Each row was made from one walk, in order. Every step used is in the known rows, and no mark comes twice. Write each row's walk.
(in the rows, 128 means zero)
Known rows:
C, J, U: [117 123 101 172 126 139 123 116 154 128 137 135 156 155 147 162 118 144
 104  70 134 121 107 115  96 140 108 128 122 151 135 149 125 150 127 118
 102 103 132 123 127 141 172]
Y, W, M: [136 123 106 154 143 131  87 143  87 104 151 115 159 149  88 141 138 111
 137 161 130 136 149 103 105  90 157 145 113 127 145 138 103 155 107 143
  79 141 155 187 153 146 117]
P, U, J, K: [123 151 104 155 120 145 136 168 108  98 151 114 187 157 159 167 138 137
 103 125 164 122 150 109 117 165 138 120 132 150 101 151 115 119 162 135
 152 140 160 135 131 157 155]
N, M, W, P, U, J, C: [179 109 109 210 124 129  72 210 107  48 188 103 162 154  64 139  97 101
 118 154 158 138 177  87  59 172 141  95 152 106 150 149 171 124 181 106
 182 166 167 143 161 174 148]
J, C: [117 105 111 169 145 147 126 128 150 135 146 103 129 137 106 142  99 115
 147  74 127  98 164 116 114 158 128 118 118 134 127 131 133 133 139 147
 138 137 119 125 145 159 143]
J, U, P, K, M: [117 116 128 151 125 172 151 156 119 137 147  82 153 128 150 116 136 106
 146   4 133 156 150  95  92 165 143 106 166 146 160 107 153 100 163 127
 150 119 202 140 135 112 178]
M, W, A: [154 127 182 163 123 132 112 134 117  72 133 115 140 169 114 106  93 111
 122 147 120 135 162 124 105 114 112 119 117 120 169 181 104 155 122 142
 134 143 134 134 121 118 139]
C, J, U, P: [110 137 120 144 146 156 127 132 139  97 170 132 137 135 152 173  90 122
 124  48 117 121 119  94  68 131 120 123 134 166 132 120 149 138 132 127
 105 110 133 133 115 105 134]
A, W: [142 118 122 135 127 123 139 142 118 142 133 144 166 140 125 110 144 126
 119 118 142 155 140 124 151 133 129 148 129 132 137 135 101 146 125 120
 127 145 115  97 160 115 115]
M, K, P: [144 135 124 187  84 150 126 104 122 123 154 144 137 166 122 148 171  97
 138  84 127 112 108 121 112 125 121 106 159 135 156 136 150 144 122 131
 114 150 130 138 115  84 144]
M, K, J: [144 129 152 164  80 156 140 124 104 113 133 121 173 152 134 145 181 116
 130 100 125 116 124 136 109 135 115 104 146 150 170 159 121 136 115 124
 112 145 108 100  90  88 132]
W, M, K: [132 162 109 189 138 120 132 153 122  96 160 156 149 149  79 126 120  80
 148 158 123 116 127 118 105 122 105 115 119 129 169 189 106 152  98 144
 136 157 136 154 117 116 136]
A, W, Y: [149 140 138 173 136 106 140 148 106 147 133 169 154 139 126 104 123 116
 139 123 162 164 140 106 149 102 154 157  90 133 149 165  95 173 106 117
 152 171 114 127 137  98 114]
M, W, P, U, J, C: [167 109 102 204 136 124  94 200 130  64 190 127 174 165 103 161 102  90
 122 115 165 124 159  89  78 164 119 101 137 140 152 177 154 124 165 115
 181 152 169 126 154 161 147]
Y, W, P, K, M, N: [145  61  94 232 106 102  88 190  95 109 145 125 240 164 117 124 198  90
 150 112 141 156 152  59  97 128 143 107 193 141 177 177 130 122 117 122
 127 126 219 125 150 141 177]
P, K, J: [119  89 160 172  77 169 133 125 102 144  89 115 172 127 172 128 182 141
 113  64 135 140 147 112 124 153 136 125 162 134 168 152 105 124 148 158
 116 131 144 111 101 139 154]
K, P, U, J, C: [130  94 100 205  94 200 109 121 126 123 165  97 152 153 136 166 169  99
 102  64 158 110 158  93  85 164 158 126 149 142 126 117 171 125 191 121
 143 162 159 165 161 154 170]
Y, W, A: [140 114 121 150 126 141 100 123  90  96 132  89 159 165 102 135 116 133
 133 165 124 137 161 102 114  79 143 136 133 138 138 123  84 169 111 145
  94 132 140 150 128 130 143]
W, P, U: [160 135 102 167 135 104 139 164 123  93 123 147 149 113 109 128 122 106
 115 150 155 142 127  86 126 105 138 117 152 146 148 140 139 140 163 127
 171 133 163 133 121 172 158]
J, X: [113 120 133 142 155 167 136 132 134 142 155 125 132 137  97 141  92 116
 135 108 153 157 144 112 130 143 149 126 106 129 122 121 115 121 136 125
 102 121 125 128 141 166 139]
U, P, K, M: [117 116 140 128 121 153 137 148 107 134 141 116 141 106 164 103 159  87
 162  46 132 154 162  89  94 146 147 118 173 131 163 123 151 100 158 135
 137 121 198 126 125 102 139]
X, J: [138 143 132 112 141 116 101 154 112 147 132 159 136 106 156 105 124 120
 109 109 108 121 126 149 121 134 111 120 123 144 145 140 136 116 153 147
 134 129 139 127 124 100 140]
P, U, J, C: [128 106  92 172 120 164 111 152 136 113 154 100 163 151 125 155 130 119
 111 122 159 121 164 110  89 171 128 125 128 144 120 145 135 108 178 132
 170 153 143 120 145 156 156]
K, J: [129 118 160 138  92 165 142 104 105 139 115 106 143 116 148 137 173 134
 114  82 125 118 138 122 113 123 150 122 136 144 147 120 127 142 130 117
 105 137 114 134 120 124 134]
X, J, U, P, K: [117 126 139 141 142 153 119 197 111 135 153 131 150 117 176 118  79 122
 110  19 109 138 135 109  93 169 101 102 145 159 158 136 146  89 178 193
 147 129 184 136 104  87 171]
C, J, X: [108 113 121 175 151 162 117 107 143 133 153 153 149 146 127 160 101 123
 127  89 149 154 140  99 107 147 131 137 121 131 139 158 107 139 131 118
  66 102 118 105 119 163 137]
W, P: [150 138  96 147 149 112 132 152 122 114 148 154 120 101 108 142 104 108
 133 111 128 121 123  87 122 102 136 112 138 142 138 128 135 150 124 118
 145 124 135 151 130 148 143]
C, J, K: [102 138 115 167 135 125 124 111 134 124 140 155 171 149 175 173 122 137
 131  62 126 108 141 103 115 148 108 131 130 146 120 174 106 166 126 145
  79 105 128 117 121 158 147]
N, M, K, P: [159 128 137 184  76 161 110 114 101 116 160 125 131 159  83 132 157 110
 141 120 125 124 126 121 102 141 153 101 170  93 148 112 171 144 132 115
 120 160 130 151 118 103 152]
W, A: [131 138 138 150 136 152 134 111 112 109 119 111 124 125 109 114 100 122
 127 148 114 126 160  97 118 102 137 126 125 138 143 138  97 168 121 141
 145 136 125 145 115 136 160]
P, K: [115  93 126 163 107 129 118 149 123 142 104 139 147 137 150 117 134 134
 122 107 138 148 138 109 127 152 120 133 160 120 151 156 111 110 144 172
 139 126 158 112 101 139 155]
N, M: [142 127 135 130 120 137 110 130 102 119 132 102 121 120  86 108 115 141
 131 163 125 141 141 123 115 141 158 121 145  94 127 103 141 133 136 109
 136 145 128 139 132 144 131]
Y, W: [131  99 118 140 115 116  90 131 101 112 142 110 160 160 120 150 147 143
 138 150 139 139 136 128 125 105 140 141 137 124 130 113 119 131 116 138
  86 122 140 131 143 123 111]
X, J, U, P: [131 164 138  99 163 151 124 175 111 124 178 121 123 109 150 131  77 111
 115  37 104 118 125 122  85 147 115 101 113 172 138 101 164 104 162 151
 146 134 152 156 126  77 148]

Write each row's walk:
[145 125 190 211 112 138 131 182 114 103 158 110 165 166 147 110 112  82
 164  19 157 188 151  87  74 147 155 107 115 133 190 177 156 121 144 124
 165 157 218 171 117  86 168]
J, U, P, K, M, W, Y
[155 129 170 155 113 140 126 124 115  98 132  93 151 159 116  87 150  92
 149 111 139 153 171 124  90 116 130 113 128 125 180 167 127 157 131  95
 133 138 163 142 153 113 160]
K, M, W, A
[142 116 168 192 105 204 130 130  95 116 168  87 168 159  59 139 136 124
 147 117 147 157 163 119  97 165 157  96 138 109 157 122 124 136 125 106
  98 151 101 109 101 142 138]
N, M, K, J, X
[159 127 157 162  76 159 125 132  87 104 138  99 162 145  90 125 175 132
 130 139 123 127 140 133  96 147 139  98 163 113 168 129 135 146 121 109
 123 156 105 107  93 101 132]
N, M, K, J
[133 127 136 192  99 167 150 112 120 131 122 110 173 156 157 156 159 122
 116  56 155 119 142  99 135 143 163 119 144 138 115 129 150 151 190 152
 112 150 165 161 133 175 173]
J, K, P, U
[144 140 126 193 116 183 126 167  66  65 201  75 198 179  88 185 144  94
 147  64 114 119 150  90  58 107 149 105 127 180 180 121 118 153 101 135
  77 162 145 187 117  84 126]
Y, W, M, K, J, U, P
[129 129 152 188 112 114 113 126 137 111 147 139 196 179 175 144 167 109
 159  28 143 130 150 126  85 164 114 113 138 122 159 199 132 153 126 105
  74 107 175 115 153 138 148]
C, J, K, M, W
[154 136 129 163 104 117 115 149 110 101 151 123 142 153  76 110 120 126
 149 182 123 135 131 138 107 142 119 104 157  97 146 134 137 134 120 117
 151 149 122 109 103 108 126]
N, M, K
[118  91 151 169 120 137 123 176 113 114 145 124 200 137 156  96 171  69
 158  82 113 147 159  82  76 169 136 107 176 137 167 167 157  87 144 136
 150 142 200 104 122  88 139]
U, P, K, M, N
[133 165 141 185 135 192 165 158  96  77 191  98 163 140  92 160 120  77
 129  47 105 106 142  89  58 127 137  95 111 176 180 143 130 149 115 137
 117 165 125 181 106  87 142]
W, M, K, J, U, P
[123 162 129 133 152 122 123 160 107 155 141 150 155 118 175 135 101 130
 126  56 115 100 142 132 131 158 107 109 114 151 120 151 124 135 157 168
 122 126 147 136 126 127 156]
X, J, K
[150 120 168 142 106 119 118 133 130 114 137 105 155 161 132  99 178 103
 151  97 143 149 145 150 101 146 129 113 133 112 165 161 155 119 134  85
 121 128 167 128 166 104 128]
K, M, W
[194 117 151 182 111  91  96 197 110  51 135 130 160 144  68 104 104 115
 122 197 156 170 142 105  91 134 153 104 159  98 167 151 165 139 166 112
 167 151 175 137 130 173 143]
N, M, W, P, U
[155 141 149 163 100 134 120 179 109  89 161 101 210 191 165 139 187 117
 123  97 173 148 169 138  94 181 129 106 137 131 137 179 141 110 169  81
 143 145 203 131 171 134 149]
P, U, J, K, M, W
[111 115  82 155 142 169 107 142 129 124 188 108 132 141 123 166 113 115
 127  84 130 103 155 108  87 169 121 120 121 142 111 124 136 119 137 121
 148 142 122 135 161 126 137]
U, J, C
[138 146 145 172 107 154 123 142 104 147 123 129 175 135 184 130 145 112
 100  31 138 113 139 121 129 148 146 109 132 151 127 142 154 136 204 183
 116 147 180 161 128 151 196]
X, J, K, P, U
[167 131 122 190  56 172  95 142  90  88 173 121 164 171  97 138 187 115
 102 168 160 140 129 112  70 158 157 107 180 106 147 126 170 120 163  96
 154 179 157 142 120 107 158]
N, M, K, P, U, J
[140  75 112 205  80 141 104 154  66 109 117 111 197 139 143 167 180 134
 125  72 154 146 147  68 116 106 152 121 187 141 179 138  98 144 128 155
  88 127 168 139 108 157 159]
Y, W, P, K, J
[136 152 111 148 112 160 142 157 109 121 150  95 197 144 166 142 193 122
 125  85 174 141 161 108 104 164 151 114 145 150 111 143 132 123 177  84
 151 138 191 138 160 156 172]
P, U, J, K, M
[142 120  58 192 142 142 115 182 124  94 176 127 150 123 105 165 105  95
 117 109 163 115 159  66  90 144 137 110 141 158 130 142 147 130 174 112
 188 145 152 141 151 181 163]
W, P, U, J, C
[133 146 121 132 145 130 118 160 125 154 139 128 140 122 140 121 101 132
  90  63 120 121 113 150 110 147 104 105 111 162 139 127 140 116 161 142
 137 124 148 139 137 115 189]
X, J, U
[170 132 136 164 129 106 122 157 122  94 158 135 146 134 111 113 158  83
 156  86 148 148 133 112 100 120 136  99 152 126 175 156 161 141 127  77
 140 123 181 147 162 125 148]
K, M, W, P
[118  91 136 179 111 183 138 103 124 143 131  75 151 124 132 152 146 122
 139  29 131  93 172 113 102 158 145 114 120 148 143 122 137 145 143 132
 110 146 109 130 139 152 148]
K, J, C
[118  97 111 191 143 118  77 173 100  82 159 124 218 175  82 135 155  93
 130 199 112 126 152  93  85 109 142 132 109 135 148 178 106 143  98 138
  86 161 164 166 155 132 116]
Y, W, M, N
[114  93 177 166 121 222 146 149  91 128 159  99 156 120 150 151 119 108
 139  14 143 166 171  70 100 167 165 115 146 146 162 120 119 105 159 168
  85 130 147 120  84 140 126]
U, P, K, J, X
[119 123 126 188 131 131 149 146 129 130 151 104 216 156 137 128 175  94
 161  71 127 106 159 110 109 165 136  96 127 148 119 167 136 131 126 101
 126 138 178 121 161 137 166]
J, K, M, N
[174 124 129 189 137 160 112 190 112  82 199 121 182 159  93 141 151  79
 126 115 201 196 158  93  73 155 152 104 132 132 163 170 148 110 166  56
 152 135 198 133 171 164 156]
K, M, W, P, U, J, X
[138 133 106 129 104 140 112 163 119  98 141 127 162 145 144 140 160 136
  90 171 155 150 131 120 107 144 128 133 138 140 118 141 127 103 161 107
 160 145 155 122 129 131 133]
P, U, J
[148 113 145 172  83 160 127 102 124 129 111 120 145 140 143 129 179 113
 102 107 154 134 124 113 119 121 165 132 153 130 141 121 164 135 180 133
 130 150 160 152 133 152 161]
K, P, U
[147 150 169 148 132 111 111 165 109 133 153 128 183 154 178 104 154 104
 148  27 136 121 163 156 112 172 103  93 117 129 159 179 152 119 161 127
 111 126 187 135 163 108 157]
X, J, K, M, W
[121 106 143 171 136 152 117 207 115 139 164 116 206 131 173  88 148  79
 122  26 111 142 148  98  59 185 115  84 154 167 177 166 174  68 178 148
 162 139 220 122 132  78 202]
X, J, U, P, K, M, N
